Each row was made from one path, in order. Every step used is in the known rows, and no mark comes twice. Write each row's path.
Known rows:
nezu, monuv, ruko, busem, kazat: [-1.32 -0.24 -0.98 -2.72  1.53 -0.67 -0.16  2.73 -1.63 -0.83  0.79 -3.41
  0.77  0.98  1.52  0.04  2.29 -3.95 -0.63 -1.90  0.19  1.84  0.51  1.53
  2.39 -0.35  1.21  0.04 -0.99 -2.80]
mezi, pamamum: [ 1.02  1.59 -0.97  1.02 -0.08  0.50 -0.48  2.54  1.30 -2.33 -0.48  1.08
  0.89 -0.93  0.14 -0.89 -1.25  0.83  0.39  1.66 -0.73 -0.74  0.36 -0.60
 -0.31  0.01 -2.51  0.79 -1.51  0.10]
zezo, kazat: [ 1.12  2.23 -0.10  0.55 -0.70  0.44  0.55  1.68 -0.35  1.62  0.07  0.28
 -0.15 -1.77  1.43  0.17  2.87  2.60  0.68  0.18  0.14 -0.66  0.58  0.30
  0.00 -0.20 -0.05 -1.10 -0.57 -1.38]
nezu, monuv, ruko, busem, zezo, kazat: [-0.33  0.34 -0.75 -2.60  0.65 -0.01  0.17  2.51 -1.83  1.66  0.10 -3.07
  0.50  0.68  2.19 -0.51  3.64 -1.81 -0.58 -1.56  0.08  1.19  0.53  1.02
  3.82  0.17  1.20 -0.47 -0.56 -3.53]
ruko, monuv, nezu, busem, zezo: [ 0.59 -0.06 -2.85 -1.22 -0.99 -2.20  1.19 -0.10 -2.05  0.68  0.56  0.18
  1.65  1.80  0.76 -0.90  1.89 -2.00  1.68 -0.28 -0.82 -0.55  0.85  3.16
  4.08 -0.79  1.61 -1.84  0.77 -0.74]
busem, nezu: [-0.35 -0.34 -1.48  0.55 -0.25 -0.56  0.15  0.51 -0.29 -1.07  0.93 -1.49
  0.44 -0.56 -0.51  1.15  0.37  0.94  1.24 -0.50 -0.59 -0.63  0.50  3.93
 -0.29  2.30 -0.11  0.38  0.77 -0.79]
nezu, busem, kazat: [ 0.91 -0.19 -0.59 -0.16 -0.16 -0.10  0.41  3.08  0.50 -0.45  0.56 -0.04
  1.08  1.14  2.41  0.89 -0.57  0.56  0.80 -0.46 -0.24 -0.73  0.87  1.88
  0.80 -1.53  0.26  0.09 -0.25  0.74]
nezu, monuv, ruko, busem, zezo, kazat, mezi, kifed, bano: [ 0.10  2.12 -1.26 -2.83  1.76  0.51  0.26  2.15 -1.87  0.76  0.81 -2.06
 -0.87  2.39  1.31 -0.01  3.10 -0.34 -0.75 -0.84  0.66  0.97  0.25  0.81
  3.97 -0.62  0.33  1.64  0.93 -2.51]
bano, kifed, mezi, kazat, zezo, busem: [-0.43  2.83  0.76 -0.18 -1.63 -1.64  1.17 -0.87 -1.53  1.26  1.74  0.78
  1.85  2.83  4.73  1.32  1.30 -1.52 -0.09 -1.82  0.80 -0.47  3.47 -0.10
  0.61  1.65  2.08  0.90  2.04  1.97]
nezu, monuv, ruko: [-0.78 -0.83 -0.47 -2.67  1.01 -0.50  0.28  1.55  0.21 -0.27  0.35 -1.90
  0.99  0.68 -0.49 -0.91  2.22 -3.42 -0.62 -1.60  0.22  1.29  0.26 -0.30
  2.01  0.37 -0.38 -0.05 -0.68 -2.13]
ruko, monuv, nezu: [-0.36  0.74 -2.70 -0.98 -0.50 -2.72  0.92 -1.00 -2.37 -0.63  0.86  0.13
  1.08  0.38 -0.69 -0.87  2.34 -3.10  1.45 -0.26 -0.56  0.27  0.52  2.76
  2.27 -0.40  1.31 -1.92  0.13 -1.10]
monuv, ruko, busem, zezo, kazat, mezi, kifed: [ 1.30  1.21 -0.63 -0.89 -2.19  1.26  0.21  1.53 -2.02  2.18  1.28 -2.32
 -1.47  3.11  3.19  0.88  0.54  0.61 -0.20 -1.44 -0.44  1.50 -0.28  1.11
  4.24 -1.61  0.86  2.19  1.00 -2.35]
busem, nezu, monuv: [-1.48  0.30 -1.77 -1.11  1.62 -1.32  0.28  1.61 -0.30 -1.57  0.48 -2.39
  0.99 -0.87 -1.48  0.74  2.34 -1.17  0.48 -1.22 -0.48 -0.96  0.81  3.67
  0.67  2.81 -0.58  0.14  0.35 -1.62]
mezi, kazat, busem, nezu, monuv: [ 0.13  2.20 -0.88 -0.03 -0.69  0.17  1.70  3.47 -2.62 -1.53  1.01 -1.19
  0.63 -0.21  3.52 -0.02  0.63 -2.16 -0.16  0.09 -1.73  0.22  1.47  1.62
  0.96  1.18 -0.85  0.47  1.25 -2.42]
ruko, busem: [-0.83  0.00 -0.02 -0.24  0.59 -0.54 -0.53  0.45 -2.48 -0.06  0.56 -2.61
 -0.61  0.47  2.85 -0.01 -0.24 -0.13 -0.48  0.64 -0.24  0.15  0.19 -0.34
  0.12 -0.40  2.14  0.17  0.40 -0.88]
kifed, mezi, kazat, zezo, busem, ruko, monuv, nezu: [-1.94  3.65 -1.83 -0.27 -3.25 -2.64  0.63  0.25 -3.82  0.78  1.24 -0.35
  1.98  5.71  2.30 -1.76  3.99 -4.91  0.95 -3.17  0.40  0.69  1.41  3.72
  2.64  1.31  1.01 -0.08  1.58 -0.93]
ruko, busem, zezo, kazat, mezi: [ 0.52  1.42 -0.62  0.06 -0.92  1.14 -0.11  1.17 -2.70  2.05 -0.22 -2.11
 -0.82  1.63  3.66  0.57  2.03  2.38 -0.74 -0.50 -0.75 -0.83  0.57  1.48
  3.90 -0.64  2.53  1.19  0.86 -1.98]
zezo, busem, kazat: [-0.32  1.91 -0.67 -0.06  0.81 -0.43 -0.65  5.04 -1.55 -0.71 -0.08  0.03
  1.39  0.68  3.38  0.83  3.01  0.13  1.08 -1.48 -0.03  0.97 -0.34  3.16
 -0.36 -0.18  1.67 -0.47 -0.91  0.55]
monuv, nezu, busem, kazat: [ 0.12 -0.55 -1.07 -0.95 -2.12 -2.54 -0.78  4.00 -0.08 -0.98  1.09 -0.42
  1.85  0.47  2.02  0.17 -1.31 -1.63  1.83 -0.84 -0.63  0.33  0.86  4.63
  1.49 -1.77  2.89 -0.95  0.08 -0.27]
kifed, mezi, kazat, zezo, busem, nezu: [-0.85  2.72 -0.26  0.32 -2.83 -1.56  0.62  0.83 -2.06  0.58  1.41  0.12
  1.03  4.48  2.49 -1.03  2.10 -1.96  0.39 -2.71  0.48  0.40  1.56  3.09
  1.30  2.94 -0.55  1.55  2.36 -0.36]
nezu, monuv, ruko, busem, kazat, mezi, kifed: [-1.18  1.81 -1.15 -2.88  1.05 -0.42  0.24  3.22 -1.51 -1.49  1.01 -3.11
 -0.52  2.41  0.78  0.86  1.66 -3.94 -1.12 -2.63 -0.24  1.40  0.11  1.05
  3.52 -1.43 -0.12  2.20 -0.04 -2.10]
kifed, mezi, kazat: [-0.96  3.48  0.08  0.77 -2.84 -1.64  0.71 -1.27 -1.27 -0.78  0.67  1.30
  0.91  2.34  1.18 -0.90 -1.25 -2.05 -0.26 -2.50  1.10 -0.45  1.17  1.00
  1.34  0.90 -0.54  0.34  0.33  0.07]
mezi, kazat, zezo, busem, nezu, monuv: [-0.11  2.80 -0.71 -1.30  0.01 -0.94  1.03  5.61 -2.42  1.01  1.17 -1.37
  0.43  2.49  2.80 -0.92  3.72 -1.73  0.48 -0.82 -0.89  0.99  1.48  1.65
  0.79  2.25 -1.35  0.41  2.35 -1.88]
monuv, ruko, busem, zezo, kazat: [ 1.22 -0.82 -0.56 -0.70 -1.74  0.97 -0.14  1.04 -2.22  2.72  0.85 -2.68
 -0.25  1.60  3.90  0.03  1.17  0.72  0.25 -0.78 -0.06  1.83  0.04  1.61
  3.12 -0.54  2.16  0.04 -0.08 -3.00]
nezu, monuv: [-1.29  0.70 -0.35 -2.03  2.08 -0.78  0.25  1.52  0.02 -0.77 -0.61 -1.09
  0.73 -0.47 -1.08 -0.50  2.52 -2.66 -0.83 -0.91  0.15 -0.31  0.42 -0.37
  1.38  0.59 -0.49 -0.43 -0.56 -1.07]
bano, kifed, mezi, kazat, busem, ruko, monuv: [-1.21  3.40 -1.18  0.65 -1.72 -0.77  2.37 -3.73 -3.24 -0.15  1.51  0.05
  2.59  2.31  4.46  2.02  1.58 -3.24 -0.05 -1.59  0.18 -1.40  3.52  0.50
  1.75  0.56  2.38 -0.05  0.66  1.06]
zezo, kazat, busem, ruko: [ 0.26  1.43 -0.57  1.08 -1.57  2.48  0.70  1.90 -2.16  1.64 -0.24 -1.43
  0.58 -0.25  4.18  0.36  4.94  1.11  0.42  0.47 -1.13 -0.19  0.49  0.98
  0.41 -0.84  1.21 -0.18 -0.17 -2.27]
nezu, monuv, ruko, busem, kazat, zezo: [-0.83 -1.07 -0.76 -3.34  1.40 -0.29 -0.11  2.76 -1.82  0.72  0.97 -3.75
  0.36  2.55  1.55 -0.18  3.58 -4.20 -0.82 -1.84  0.00  2.58  0.94  1.64
  2.77  0.04  0.85  1.17  0.36 -3.06]

Write each row's path:
[-0.70  3.07 -1.02 -0.32  0.13  0.11 -0.29  2.35 -2.70 -1.71  0.87 -2.01
 -1.50  2.19  2.37  2.36 -0.46 -0.59 -0.58 -1.24 -0.73  0.17 -0.02  2.28
  2.13 -2.28  1.36  2.67  0.68 -0.37]	ruko, busem, kazat, mezi, kifed
[ 0.35  2.32  0.48  0.45 -2.52 -0.11  1.58 -2.85 -1.85  0.90  1.02  1.30
  1.99  1.65  5.08  2.13 -0.85 -1.37 -0.52 -1.56  0.23 -0.79  3.28  0.88
  2.57  1.02  2.69  0.89  1.45  1.46]	bano, kifed, mezi, kazat, busem, zezo
[ 0.03  0.65 -3.38 -0.97 -0.98 -2.43  1.55  0.95 -1.61 -1.57  1.24  0.02
  1.60  2.62  0.48 -0.18  2.15 -2.67  1.05 -1.34 -1.18 -0.92  1.35  3.47
  3.72 -1.80  1.25 -0.02  0.61 -0.53]	ruko, monuv, nezu, busem, kazat, mezi
[ 2.21  3.58 -1.09  0.02 -0.23  2.15  0.51  0.66 -0.64  2.45 -0.48  1.74
 -1.33  1.67  0.35  1.32  1.99  4.53  0.35 -0.14  0.34 -0.68  0.01  2.46
  3.88 -0.82 -0.27  1.73  1.57 -0.36]	busem, zezo, kazat, mezi, kifed, bano
[-0.56  3.31  0.39  0.38 -1.80 -1.91  1.38 -2.76 -0.92 -0.18  1.50  1.17
  1.87  0.79  3.05  1.97 -1.45 -1.35 -0.16 -1.76  1.07 -1.34  3.37 -0.22
  0.65  0.89  1.98  0.14  0.57  1.91]	bano, kifed, mezi, kazat
[ 2.62  2.08 -0.64 -0.25 -0.30  1.57  0.92  2.10  0.24  2.27  0.23  1.44
 -0.59  2.73  2.28  0.44  0.64  4.90  0.67  0.82  0.14 -1.73  0.47  0.74
  3.21 -1.66 -0.49  1.47  1.89  0.87]	nezu, busem, zezo, kazat, mezi, kifed, bano
[ 0.98  2.37 -0.28  0.69 -1.48  1.00  1.09  1.52  0.38  0.58  0.13  0.08
 -0.43  0.63  0.87  0.14  3.27  2.77 -0.64 -0.87 -0.62 -1.75  1.07 -0.44
  1.54 -0.88 -0.37  1.71  0.42 -1.35]	zezo, kazat, mezi
[-1.27 -0.92 -1.40 -0.57 -2.52 -2.23 -0.90  2.80 -0.51 -0.24  0.67 -2.16
  2.04  1.50  1.75 -0.65 -0.17 -2.23  1.78 -0.62 -0.76 -0.66  0.45  3.20
  1.27 -1.55  3.23 -1.50 -0.02 -0.66]	monuv, nezu, busem, ruko
[ 0.14 -1.26 -0.81 -0.87 -0.87 -0.02 -0.49  1.54 -2.10  0.01  1.57 -2.97
  0.08  1.61  3.29  0.68 -0.30 -1.51  0.22 -1.33  0.05  2.57  0.18  2.35
  1.27 -1.22  2.16  0.64 -0.63 -2.08]	monuv, ruko, busem, kazat
[-0.26  2.90 -0.63 -0.27 -1.16 -0.02  0.53  4.56 -2.88  2.08  0.66 -1.27
  0.22  3.70  3.68 -0.88  3.24 -1.68  0.83 -0.62 -0.78  1.20  0.78  0.70
  0.36  0.53 -0.54 -0.02  1.61 -1.36]	mezi, kazat, zezo, busem, ruko
[ 2.40  0.24 -0.25 -0.01 -1.37  1.02  0.86  2.41  0.33  3.01 -0.35  0.19
  0.63  0.91  3.19 -0.07  1.13  3.52  0.91  0.07 -0.30 -1.61  0.77  0.85
  2.90 -0.75  0.28 -0.71  0.37 -0.23]	nezu, busem, zezo, kazat
[-0.12 -2.34 -0.74 -0.92 -0.14  1.25  0.91  1.64 -1.45 -1.04  1.02 -2.62
  1.09  0.76  2.72  0.09  2.72 -2.53 -0.52 -0.31 -1.79  1.20  0.69  2.50
  1.24  1.62  0.37  2.03  1.56 -2.59]	kazat, busem, nezu, monuv, ruko
[-0.54  2.83 -2.29  0.44 -2.49 -0.20  1.61  2.02 -4.44 -0.68  0.75 -1.19
  1.21  1.58  4.11 -0.53  1.53 -4.13  0.83 -0.03 -1.80  0.67  1.02  2.17
  1.85 -1.05  1.11 -1.22  0.41 -2.40]	mezi, kazat, busem, ruko, monuv, nezu
[ 0.44 -0.76  0.65 -1.15  0.19  0.58 -0.28  3.00 -1.16  2.92  0.51 -0.72
 -0.17  3.78  2.43 -1.08  4.92 -0.43  0.13 -0.09 -0.50  1.75  0.24  0.20
  0.13  1.24  0.12  1.58  2.78 -0.08]	kazat, zezo, busem
[-0.03 -1.19 -1.00 -0.76 -1.33  0.33 -0.21  1.50 -1.71 -0.74  1.62 -2.99
 -0.15  3.17  3.05  0.81 -0.01 -1.46 -0.66 -1.96 -0.37  1.84  0.43  1.88
  2.26 -1.61  1.87  2.62 -0.02 -2.13]	monuv, ruko, busem, kazat, mezi
[ 0.02 -0.10 -0.39 -0.33 -0.01  0.61 -0.64  0.04 -2.91  1.58 -0.33 -2.18
 -0.58  1.12  3.09  0.39 -0.13  0.62 -0.40  0.01 -0.34  0.31 -0.05  1.72
  2.89 -0.14  2.66  0.08  0.53 -1.13]	ruko, busem, zezo
[ 1.67  1.61 -1.19 -1.00 -2.01 -1.16 -0.34  3.17 -0.23  0.89  0.95  0.98
  0.13  2.11  1.67 -0.18 -0.38  1.93  1.64  0.42 -0.28 -0.61  0.56  3.72
  3.36 -2.00  2.16  0.63  2.19  0.06]	monuv, nezu, busem, zezo, kazat, mezi, kifed, bano
[ 1.13  0.16 -0.70 -0.34 -1.09  1.48  1.26  3.00 -1.49  0.83  1.02 -1.89
  0.74 -0.98  3.72  0.13  4.91  0.38  0.35 -0.16 -1.22  0.47  1.22  2.28
  1.11  1.04  0.21  0.67  0.63 -3.57]	zezo, kazat, busem, nezu, monuv, ruko
[-2.39  2.00 -2.80 -0.23  0.05 -1.79 -0.16  3.08 -3.61 -0.11  0.04 -1.99
  2.35  2.46  2.50 -0.82  5.87 -2.67  1.92 -1.46 -0.63  0.05 -0.49  3.08
  0.65 -0.05  2.75 -2.29 -0.84 -0.65]	zezo, busem, ruko, monuv, nezu
[-0.47  2.32  0.36  0.01 -2.98 -1.02  0.72 -1.31 -1.38  0.97  0.94  0.83
  0.42  4.31  1.25 -1.22  0.36 -2.55 -0.34 -2.28  0.85  0.56  1.59  1.17
  1.86  1.41 -1.01  1.64  2.09 -0.30]	kifed, mezi, kazat, zezo
[ 1.52 -1.65  0.18  0.13 -1.36  3.24  0.46 -0.08 -1.79  1.65 -0.83  0.02
  0.16  1.36  3.82  0.38  1.14 -0.33 -0.79  0.59 -1.52  1.15 -0.03  1.54
  3.05 -0.14  1.34  1.79  1.56 -0.91]	kazat, busem, zezo
[-0.86  0.12 -2.38  0.00  0.14 -0.16  1.34  0.18 -1.25  0.42  0.31 -1.76
  1.64  3.04  1.50 -0.42  2.63 -0.98  1.06 -0.24 -0.62 -2.05  0.63  0.18
  1.36 -1.17 -0.02 -1.35 -0.40  0.00]	nezu, busem, ruko, monuv
[ 0.55  1.30 -1.60 -1.17 -1.01 -2.04 -0.70  3.62 -0.12 -1.87  1.65  0.70
  0.55  2.11  0.97  0.65 -1.82 -0.34  1.69 -0.11 -0.13  0.16  0.53  4.45
  1.66 -2.70  2.11  1.36  1.63  0.87]	monuv, nezu, busem, kazat, mezi, kifed, bano
[-0.67  0.90 -0.85 -0.15  0.71 -0.40 -0.75  1.79 -2.93 -0.89  0.54 -2.38
 -0.23  0.28  3.15  1.49 -0.02 -0.55  0.09 -0.55 -0.20  0.76  0.39  2.81
  0.66 -1.06  2.61  0.21 -0.46 -0.91]	ruko, busem, kazat
[ 0.00  3.71 -1.17 -0.24  1.70  0.16 -0.45  4.70 -1.47 -1.82  0.55  1.24
 -0.07  2.68  2.18  1.36  2.58  1.47  0.69 -0.95  0.32  0.54 -0.49  2.81
  0.09 -1.18  0.72  2.24  0.82  1.73]	zezo, busem, kazat, mezi, kifed, bano
[-0.36  0.33 -0.88 -2.45  0.17  0.45  0.43  2.34 -1.43  1.00  0.16 -3.23
  0.28  2.05  1.85 -0.56  3.87 -1.75 -1.49 -2.20 -0.34  0.36  0.90  0.53
  4.84 -0.21  1.01  1.36 -0.03 -3.46]	nezu, monuv, ruko, busem, zezo, kazat, mezi
[-1.37  3.18 -0.09 -1.00 -0.55 -2.38  1.28  0.19 -1.82  0.38  1.94 -0.58
  2.44  2.37  3.76  1.50  2.70 -2.45  0.15 -2.55  0.56 -1.02  3.84  1.71
  1.11  3.13  1.93  0.84  2.13  1.09]	bano, kifed, mezi, kazat, zezo, busem, nezu, monuv
[ 1.63  0.99  0.45  0.76 -1.31  2.09  1.02  1.90 -1.38  1.52  0.29  0.05
 -0.06 -1.33  4.24 -0.03  3.79  1.85 -0.01  1.09 -1.00  0.17  0.71 -0.02
  0.31 -0.63  0.59  0.31  0.58 -1.92]	zezo, kazat, busem
[ 0.27 -1.05 -0.21 -0.84  0.11  0.12 -0.26  3.20 -1.38  2.30  0.96 -1.68
  0.11  3.45  2.15 -0.35  5.04  0.17  0.84 -0.42 -0.84  1.24  0.54  2.74
 -0.12  2.76  0.04  1.97  3.24 -0.57]	kazat, zezo, busem, nezu
[ 0.78 -0.20 -0.66 -0.90 -0.05  0.90 -0.24  1.91 -0.70  1.31  0.37 -0.36
 -0.12  2.27  0.47  1.66  2.39 -1.15  0.45 -1.17 -0.17  2.11  0.88  4.17
  1.26 -0.22  0.04  1.71  1.15 -0.77]	busem, kazat, zezo
[-0.37  2.36  0.10  0.75 -2.32 -1.09  1.70 -2.33 -1.77 -0.78  2.04  0.22
  2.11  0.87  4.60  2.39 -0.77 -1.44 -0.13 -1.30  0.03 -1.16  3.74  1.55
  0.67  1.91  2.27  1.17  1.67  1.28]	bano, kifed, mezi, kazat, busem, nezu
[ 0.87  1.93 -0.86 -0.24 -0.75  0.32  0.81  3.57  0.74 -1.30  0.85  0.30
 -0.33  3.05  1.62  1.76 -1.04  0.53  0.15 -1.37 -0.80 -1.35  0.49  1.26
  2.12 -2.74 -1.05  2.54  0.87  1.41]	nezu, busem, kazat, mezi, kifed
[-1.57  1.28 -1.17 -0.95  1.80 -1.62 -0.17  4.97 -1.47 -1.19  0.33 -1.96
  1.68  0.22  1.80 -0.20  4.66 -0.45  0.90 -1.36 -0.51 -0.50  0.02  2.89
 -0.34  2.68  0.71 -0.53  0.29 -0.63]	zezo, busem, nezu, monuv
[ 0.34  1.18 -0.95 -0.41 -1.42  0.30  1.78  3.52 -2.42 -1.10  1.63 -1.70
  0.76  0.60  3.95 -0.35  0.51 -2.81 -0.12 -0.42 -1.63  1.16  1.43  1.68
  1.32  1.00 -0.80  0.67  1.09 -3.02]	mezi, kazat, busem, nezu, monuv, ruko
[ 0.44  3.52 -1.53 -0.27  1.12  0.76  0.10  1.65 -0.44 -2.27  0.78  1.37
 -1.10  2.27 -0.82  2.69 -0.29  0.83  0.19 -1.10  0.34  0.28 -0.06  3.50
  1.40 -2.20 -0.61  3.38  0.83  1.10]	busem, kazat, mezi, kifed, bano
[ 2.25  2.65 -1.34  0.86 -1.85  2.42  0.37  2.17  0.44  1.66 -1.20  1.01
  0.18  0.86  1.20  0.29  2.05  3.59 -0.10 -0.63 -0.97 -1.56  0.69  1.86
  4.50 -0.27 -0.91  1.82 -0.19 -1.50]	busem, zezo, kazat, mezi, pamamum
[-1.43  3.31 -0.07 -0.02 -1.79 -1.30  0.96 -0.83 -2.21  1.39  1.43 -0.54
  2.35  3.56  4.68  1.61  2.40 -2.19  0.29 -2.33  0.62 -0.77  3.24  0.74
  0.70  1.55  2.62  0.51  1.42  1.59]	bano, kifed, mezi, kazat, zezo, busem, ruko
